Each row comes from the steps of one path. Every step used is in the known rows, and no mark comes twice. Write the path behind each row, first mark first.
Known rows
vires, geno, vafe: [-0.31, 1.32, 0.64, -0.42, -0.38, 0.28, -0.38, 1.15, 0.18, -0.25, -0.31, 1.76, 3.12, -1.31, 1.15, -0.71, 0.57, 1.15, -1.47, -0.34, -0.45, -0.36, -0.89, 2.86, 0.99, 1.00, -0.32, 0.48]
nesosis, zudu: [2.03, -0.24, 0.56, -0.36, 0.97, 0.49, -4.75, -0.13, -0.75, -0.19, 0.64, 0.37, 1.02, -0.20, 2.83, 1.36, 0.43, -0.11, -1.12, 0.84, -0.71, 0.29, -1.80, -2.27, -0.13, 0.23, 0.35, -0.38]
zudu, nesosis, vafe: [-1.15, -1.60, 1.49, -0.25, -0.29, -0.55, 0.25, -0.20, 0.33, 2.09, 0.01, 0.96, -0.57, -1.36, 1.09, -1.81, 0.91, -2.00, -0.66, 0.66, -1.11, -0.01, -2.55, -0.80, -0.70, 1.21, 0.87, 0.37]
zudu, vafe: [-0.05, -0.10, 0.45, -0.10, 1.89, 1.25, -2.89, -0.07, -0.15, 1.24, -0.07, 0.27, 0.34, -1.10, 1.22, -0.70, 1.14, 0.22, -1.42, -0.12, -0.83, -0.74, -1.79, 0.62, 0.49, 0.19, 0.26, 0.06]
vaga, vafe: [-0.03, 0.77, -0.33, -0.29, 2.35, -0.08, -2.91, -0.09, -0.28, 0.88, -0.19, 0.70, 2.30, -0.05, 0.29, 1.03, 0.93, 0.54, -1.05, 0.46, 0.11, -0.84, -2.51, 1.36, 0.06, 0.40, 0.43, 0.46]
nesosis, zudu, vafe: [0.62, -0.74, 0.98, -0.19, 1.68, 1.45, -1.70, -0.53, -0.29, 1.02, 0.90, -0.23, 0.51, 1.42, 2.60, -0.26, 0.86, -0.99, -0.97, 0.86, 0.47, -0.48, -1.73, -1.55, 0.86, -0.41, 0.13, -0.44]
razum, vaga, kikis, vafe, vires: [0.33, -0.07, -1.34, 0.42, 0.04, -0.13, 4.68, 0.02, -0.58, -1.40, -1.06, -1.01, -1.21, 0.95, -1.78, 3.86, -0.11, -0.30, 1.54, -0.65, -0.90, 1.74, 1.45, -1.57, -0.58, -0.83, 0.27, 0.31]
geno, vafe: [0.92, 1.17, 0.62, -0.28, 0.10, 0.80, -0.54, 0.92, 0.03, 0.18, -0.19, 1.55, 1.17, -2.89, 0.90, 1.68, 0.47, 0.81, -1.39, -0.53, -0.14, -0.13, -2.10, -0.25, -0.08, 1.49, -0.11, 0.00]
nesosis, vafe, kikis: [-1.41, 0.39, -1.20, -0.40, -0.73, -0.49, -3.15, 0.16, 0.23, 0.88, 0.68, -1.00, 0.61, -1.75, -0.02, -1.13, 0.81, -0.44, -1.53, -0.29, -0.06, -0.41, -0.59, 0.18, -0.79, 0.38, 0.65, -1.57]
nesosis, vafe, razum, vaga, kikis: [-1.13, -0.67, -0.55, 0.21, -1.15, -0.15, -0.20, -0.01, -0.08, 0.32, -0.05, -1.11, -2.76, -1.65, 0.40, -1.07, 0.64, 0.96, 2.39, -0.04, 0.93, -0.31, 1.68, -1.07, -1.22, 0.02, 0.19, -0.48]
razum, vaga, kikis, vafe, zudu: [1.29, 0.76, -0.88, 0.65, 0.26, 0.28, 3.85, 0.04, -0.16, -1.29, -0.55, -1.04, -1.20, 1.44, -2.19, 1.15, -0.90, -1.98, 0.89, -0.56, -2.62, 1.46, 1.06, -4.35, 0.14, -0.35, 0.45, 0.31]
vires, geno, vafe, razum, vaga: [0.26, 0.19, 0.49, 0.15, -1.59, 0.72, 1.25, 0.48, 0.25, -0.84, -0.59, 1.09, -1.74, -2.04, 0.40, -0.68, -0.82, 2.29, 0.41, -1.04, 0.45, -0.13, 3.01, 3.59, -0.22, 0.57, -1.09, 0.93]
kikis, vafe, geno, vires: [0.77, 1.21, 0.14, -0.05, -0.21, -0.33, 2.17, 0.37, 0.19, -0.94, -0.53, -0.88, 0.07, 0.94, -1.54, -2.54, -0.92, 1.48, -1.38, -0.67, 0.06, 0.92, 0.83, -1.96, 0.37, 0.91, -0.62, -0.01]
zudu, nesosis, vafe, geno: [-2.53, -1.13, 0.77, 0.00, -1.41, -0.83, 0.25, -0.16, 0.57, 1.34, 0.23, 0.57, -1.78, 0.21, -0.58, -3.27, 0.22, -0.87, -0.23, 0.66, 0.94, -0.69, -1.54, -0.84, -0.58, 0.67, 0.33, 0.65]
zudu, nesosis, vafe, geno, vires: [-1.28, -0.90, 1.45, -0.23, -1.69, -0.93, 3.46, -0.24, 0.74, 0.84, 0.43, -0.39, -0.21, -0.45, 0.03, -6.64, -0.23, 0.31, -0.23, 0.84, 1.57, 0.25, -0.54, -1.32, -0.15, 1.31, -0.25, 0.44]
vires, geno, vafe, razum: [0.10, 0.69, 0.88, -0.34, -0.06, -0.35, -1.50, 0.86, 0.58, -0.26, -0.13, 1.11, 0.59, -0.89, 0.46, 0.58, -0.07, 1.58, 0.06, -0.58, 0.68, -0.62, 1.24, 3.91, 0.57, 0.55, -0.72, -0.82]
vaga, kikis, vafe, zudu: [1.01, 1.22, -0.46, 0.21, 1.57, -0.80, 0.68, 0.43, 0.17, -0.68, 0.03, -1.04, 1.09, 2.46, -2.17, 2.68, -0.29, -2.73, 0.46, -0.08, -2.18, 0.78, -0.70, -3.95, 0.86, -0.36, 0.81, -1.35]
vaga, vafe, razum: [0.30, 0.00, 0.14, -0.24, 2.70, -0.74, -4.14, -0.26, 0.11, 0.95, -0.08, -0.07, -0.25, 0.31, -0.46, 2.47, 0.51, 1.01, 0.49, 0.32, 1.32, -1.19, -0.21, 2.20, -0.41, -0.11, 0.09, -0.89]
zudu, nesosis, vafe, kikis: [-2.20, -1.15, 0.36, -0.41, -0.39, -1.33, 0.94, -0.28, 0.89, 1.56, 0.46, -0.21, -0.34, 0.05, 0.22, -2.79, 0.74, -2.55, -1.56, 0.21, 0.06, -0.03, -1.75, 0.22, -0.94, 0.52, 0.96, -0.77]
vires, geno, vafe, razum, vaga, kikis: [-1.09, 0.65, -0.32, 0.12, -0.90, -0.17, 3.00, 0.93, 0.42, -1.21, -0.67, 0.61, 0.14, 0.22, 0.55, -1.78, -0.03, 2.28, 1.37, -0.65, 1.49, -0.36, 1.99, 2.82, 0.41, -0.01, -0.80, 0.22]
nesosis, vafe, vaga, kikis: [-0.62, 0.67, -2.05, -0.20, -1.65, -0.70, -0.59, 0.41, -0.49, 0.23, 0.65, -0.79, 1.97, 0.21, 0.82, 0.08, 0.41, -0.61, 1.67, 0.12, 0.44, -0.59, -1.21, -3.54, -0.03, -0.21, 0.64, -0.91]
vires, geno: [0.21, 0.56, -0.08, -0.34, 0.60, -0.15, -5.22, 0.60, -0.40, -0.30, -0.40, 1.12, 3.06, -0.98, 1.64, -1.00, 0.69, 1.42, -1.65, 0.14, -2.06, -0.25, -0.82, 3.42, 0.55, 0.32, 0.29, 0.37]

Write each row's path
[1.39, -0.76, 1.96, 0.30, 1.25, -0.77, 2.77, -0.46, 0.63, 0.47, -0.08, 0.33, -1.70, 1.78, -2.02, 1.61, -0.88, -4.77, -0.62, 0.01, -3.32, 1.37, -0.76, -3.30, 0.10, 0.26, 0.74, 0.12] => kikis, vafe, zudu, nesosis
[1.48, 0.74, 0.39, -0.22, -0.37, 0.23, 0.43, 0.49, -0.08, -0.35, 0.17, 0.67, 0.70, -3.32, -0.40, 5.30, -0.13, 0.49, 0.54, -0.35, 0.87, 0.54, -0.56, 0.50, -0.47, 0.29, -0.43, -0.51] => geno, vafe, vires
[0.50, 1.73, -1.43, -0.16, -0.71, -0.20, 2.04, 1.06, -0.23, -0.89, 0.08, 0.49, 2.42, 0.70, 0.79, 1.65, -0.29, -0.13, 0.64, -0.58, 1.11, -0.18, -1.95, -3.03, 0.64, 0.17, -0.15, -0.44] => geno, vafe, vaga, kikis
[-0.23, 1.33, -0.30, -0.20, 0.86, -0.50, 0.08, -0.08, 0.08, -0.31, 0.16, -0.74, 2.52, 0.89, -0.92, -3.79, -0.40, 3.09, -0.86, 0.66, 2.89, -0.61, -0.79, 0.57, 0.62, 0.57, -0.72, 0.40] => vaga, vafe, geno, vires
[1.54, -0.76, 0.22, 0.38, 0.08, 0.69, -3.49, -0.31, -0.49, -0.55, -0.64, 0.08, -3.78, -3.41, 0.87, 0.88, -0.70, 2.07, 0.46, -0.62, -1.07, 0.25, 1.92, 0.64, -1.61, 0.34, -0.14, 0.26] => vafe, razum, vaga
[-0.47, -0.04, -1.24, 0.18, -0.03, -0.01, 0.80, -0.63, -0.58, -0.69, -0.47, 0.22, 1.71, 0.26, -1.04, 0.87, 0.16, 1.66, 0.97, 0.40, 0.54, 0.14, 1.64, 4.78, 0.05, -1.07, -0.50, 1.65] => razum, vaga, vafe, vires, geno
[0.58, 0.24, -1.30, -0.16, -2.28, 0.16, -2.30, -0.10, -0.68, 0.65, 0.63, -0.34, -0.14, -2.03, 0.72, 0.81, 0.07, -0.65, 0.35, -0.22, -0.61, -0.40, -0.31, -2.95, -0.69, 0.32, 0.30, -0.37] => nesosis, vafe, vaga
[0.64, 1.61, -0.94, -0.21, -2.20, 0.20, 0.79, 0.83, -0.17, -0.87, 0.04, 1.37, 2.75, 0.10, 0.86, 0.12, -0.78, 0.46, -0.52, -0.77, 0.04, -0.36, -0.05, 0.75, 0.95, 0.36, -0.72, 0.46] => vires, geno, vafe, vaga
[1.79, -0.89, 1.77, 0.31, 1.30, -0.59, -1.27, -0.56, 0.38, 0.34, 0.48, 0.82, -0.38, -0.87, -0.15, 0.43, -0.91, -2.92, -0.38, 0.63, -2.75, 0.64, -1.92, -2.00, -0.06, 0.18, 0.70, 0.00] => vafe, zudu, nesosis
[-0.85, -0.22, -0.51, -0.37, -1.78, -0.72, -2.36, -0.05, -0.21, 0.39, 0.57, -0.36, 2.35, -1.84, 0.02, 1.16, 0.80, 0.34, 1.12, 0.66, -0.15, -0.08, 1.33, 3.12, -0.11, -0.52, 0.04, -0.78] => nesosis, vafe, vires, geno
[-1.16, 0.49, -1.93, 0.07, 0.55, 0.18, 0.60, -0.47, -0.06, -0.18, -0.37, -0.42, 0.17, 0.56, -0.87, -1.36, -0.04, 0.88, -1.63, -0.34, 0.87, -0.40, -0.20, 1.66, -0.82, -0.32, 0.18, 0.75] => razum, vaga, vafe, kikis
[1.27, 0.09, 0.74, 0.24, -0.96, 1.17, 1.11, 0.27, 0.06, -0.41, -0.63, 0.74, -3.83, -3.44, 0.32, 1.46, -0.98, 1.88, 0.48, -0.96, 0.42, 0.18, 1.90, 0.16, -1.33, 0.87, -0.82, 0.56] => geno, vafe, razum, vaga
[1.06, 0.41, 0.24, 0.03, -0.98, 0.17, -3.62, -0.22, -0.01, 0.84, 1.15, -0.85, 0.14, -3.30, -0.67, 0.93, -0.29, -1.74, 0.48, 0.59, -1.47, -0.12, -0.01, -2.96, -0.37, 0.33, 0.55, -1.04] => nesosis, vafe, zudu
[1.34, -0.65, 0.22, 0.43, -0.03, 0.55, 1.01, -0.16, -0.24, -0.38, -1.29, -0.29, -5.17, -0.76, -1.04, 2.26, -0.90, 0.28, 0.34, -1.29, -1.69, 0.86, 3.06, -0.81, -1.26, 0.34, -0.02, 0.40] => kikis, vafe, razum, vaga
[0.60, -1.10, 0.83, 0.67, 1.04, 0.15, 4.14, -1.27, 0.32, 0.48, -0.04, 0.57, -1.51, 0.68, -1.55, -0.94, -1.17, -2.55, 0.23, 0.85, -0.74, 0.25, -0.83, -1.34, -0.48, -0.13, 0.26, 2.19] => razum, vaga, vafe, zudu, nesosis
[-1.98, -2.38, 0.78, 0.34, -0.44, -0.87, 3.54, -0.40, 0.50, 1.02, -0.24, -0.22, -3.67, 0.23, 0.49, -2.77, 0.37, -0.91, 2.39, 0.30, 0.83, -0.03, 0.42, -0.97, -1.27, 0.08, 0.50, 0.34] => zudu, nesosis, vafe, razum, vaga, kikis
[-0.71, -0.36, 0.10, -0.07, 0.67, 0.33, -1.79, -0.31, -0.09, 0.30, 0.28, -0.34, 2.30, 0.16, 0.11, 0.64, 0.68, 0.66, 0.34, 0.36, 0.00, -0.28, 0.61, 4.36, 1.13, -1.47, -0.17, -0.43] => zudu, vafe, vires, geno
[0.29, 0.22, -0.36, -0.17, -0.09, -0.88, 0.09, 0.12, -0.24, -0.81, -0.63, -0.08, 1.67, 1.20, -1.57, 3.41, 0.23, -0.74, -0.02, -0.31, -1.79, 1.08, 1.73, 2.76, 0.54, -0.74, 0.02, -0.52] => kikis, vafe, vires, geno
[1.42, -0.66, -0.37, 0.01, 0.18, 1.37, -0.56, -0.82, -0.67, 0.32, 1.19, -0.56, 0.10, 2.63, 2.28, 0.69, -0.61, -1.46, -0.04, 0.51, 0.84, -0.44, -0.75, -3.69, 0.89, -1.09, -0.18, -0.43] => nesosis, zudu, vafe, vaga
[0.96, -1.36, 1.47, -0.11, 2.00, 0.83, -3.13, -0.76, 0.07, 1.05, 0.97, -0.94, -1.97, 1.60, 1.98, 1.19, 0.42, -0.73, 0.46, 0.70, 1.69, -0.72, 0.23, -0.66, 0.44, -0.89, -0.22, -1.61] => nesosis, zudu, vafe, razum
[-1.47, 1.07, -1.11, -0.01, 1.10, -0.41, -3.27, 0.05, -0.06, 0.23, -0.06, 0.29, 1.01, 1.41, -1.37, -0.20, 0.25, 1.63, -0.62, 0.43, 2.23, -1.53, -1.81, 1.22, 0.21, -0.09, -0.05, 0.53] => vaga, vafe, geno
[-1.46, 0.16, -0.27, 0.18, 0.71, 0.92, -2.87, 0.00, 0.07, 0.70, 0.07, -0.14, -0.89, 0.53, -0.34, -1.77, 0.29, 1.06, -0.94, -0.07, 1.27, -1.50, -1.17, 0.53, 0.67, -0.35, -0.07, 0.18] => zudu, vafe, geno
[-0.28, 0.91, -0.71, 0.11, -0.18, -0.17, -0.88, 0.47, -0.07, -0.41, -0.87, 0.01, -1.44, 1.97, -2.06, 0.94, -0.35, 0.14, -1.20, -0.85, -0.48, -0.07, -0.09, -1.40, 0.11, 0.41, 0.13, 0.13] => kikis, vafe, geno
[-1.00, 0.15, -1.71, 0.25, -0.64, -0.57, 4.61, 0.21, -0.40, -1.83, -1.02, -0.69, 1.12, 2.74, -1.62, 1.13, 0.09, 0.10, 1.57, -0.43, -1.21, 1.42, 2.32, 1.70, 0.36, -1.21, 0.07, 0.61] => razum, vaga, kikis, vafe, vires, geno
[-1.31, 1.68, -0.68, -0.49, -0.71, -0.59, 0.01, 1.00, 0.75, -0.67, 0.08, 0.56, 3.26, 0.24, 0.34, -1.75, 0.17, 0.60, -2.39, -0.81, 0.71, -0.60, -0.34, 3.91, 0.78, 0.36, -0.32, -0.72] => vires, geno, vafe, kikis
[-0.59, -0.36, 0.35, 0.04, 0.56, 1.18, -1.94, -0.50, -0.10, 0.38, 0.98, -0.47, -0.72, 3.00, 0.86, -1.50, 0.02, 0.06, -0.51, 0.76, 2.50, -1.14, -1.03, -1.47, 0.97, -0.87, -0.37, -0.24] => nesosis, zudu, vafe, geno
[0.22, 0.48, -0.03, 0.22, -0.08, 0.29, 2.72, 0.75, 0.25, -0.79, -0.65, 0.29, -2.01, -1.32, 0.39, 0.85, -0.33, 1.76, 1.65, -0.81, 1.72, -0.11, 1.05, -0.56, -0.71, 0.43, -0.57, -0.05] => geno, vafe, razum, vaga, kikis
[0.48, 0.14, -0.50, -0.18, 0.00, -0.72, -4.37, 0.10, -0.50, -0.89, 0.02, 0.32, 2.86, -1.52, 0.46, 2.37, 0.17, 1.44, 0.18, 0.20, -1.22, 0.45, 0.46, 4.10, 0.17, -0.73, -0.05, -0.52] => vafe, vires, geno
[0.35, -0.93, 0.86, 0.73, 0.66, -0.44, 7.72, -0.38, 0.38, -0.61, -0.61, -0.24, -2.14, 3.30, -2.20, -0.60, -1.03, -4.08, 0.92, -0.02, -2.86, 1.67, -0.16, -4.35, 0.13, -0.28, 0.72, 1.11] => razum, vaga, kikis, vafe, zudu, nesosis
[0.20, -0.99, 0.60, -0.17, 0.73, 0.46, -0.44, -0.78, -0.19, 0.04, 1.30, -0.78, 2.39, 2.47, 1.52, 0.91, 0.54, -0.54, 0.73, 1.19, 1.29, -0.01, 0.70, 2.20, 1.43, -2.01, -0.37, -0.73] => nesosis, zudu, vafe, vires, geno
[1.08, -1.93, 1.18, 0.38, 0.53, 1.91, 0.05, -1.17, -0.18, 0.40, 0.55, -0.94, -4.29, 0.63, 1.88, -0.09, -0.34, 0.03, 0.83, 0.29, 1.27, -0.24, 2.11, -1.19, -0.40, -0.88, -0.48, 0.12] => nesosis, zudu, vafe, razum, vaga
[-1.85, -1.89, 1.05, -0.26, -1.21, -1.45, 1.31, -0.48, 0.38, 1.08, 0.41, 0.46, 1.23, -0.19, 0.02, -0.67, 0.96, -1.78, 1.05, 1.05, -0.19, 0.27, 0.14, 3.18, -0.03, -0.40, 0.33, 0.10] => zudu, nesosis, vafe, vires, geno
[-0.31, 0.97, -0.93, 0.39, -1.05, -0.15, 6.74, 0.42, -0.08, -1.99, -1.05, -1.47, -0.57, 2.15, -1.63, -4.82, -1.07, 2.34, 0.06, -0.59, 0.80, 1.27, 1.74, -2.87, 0.23, 0.55, -0.54, 0.94] => razum, vaga, kikis, vafe, geno, vires
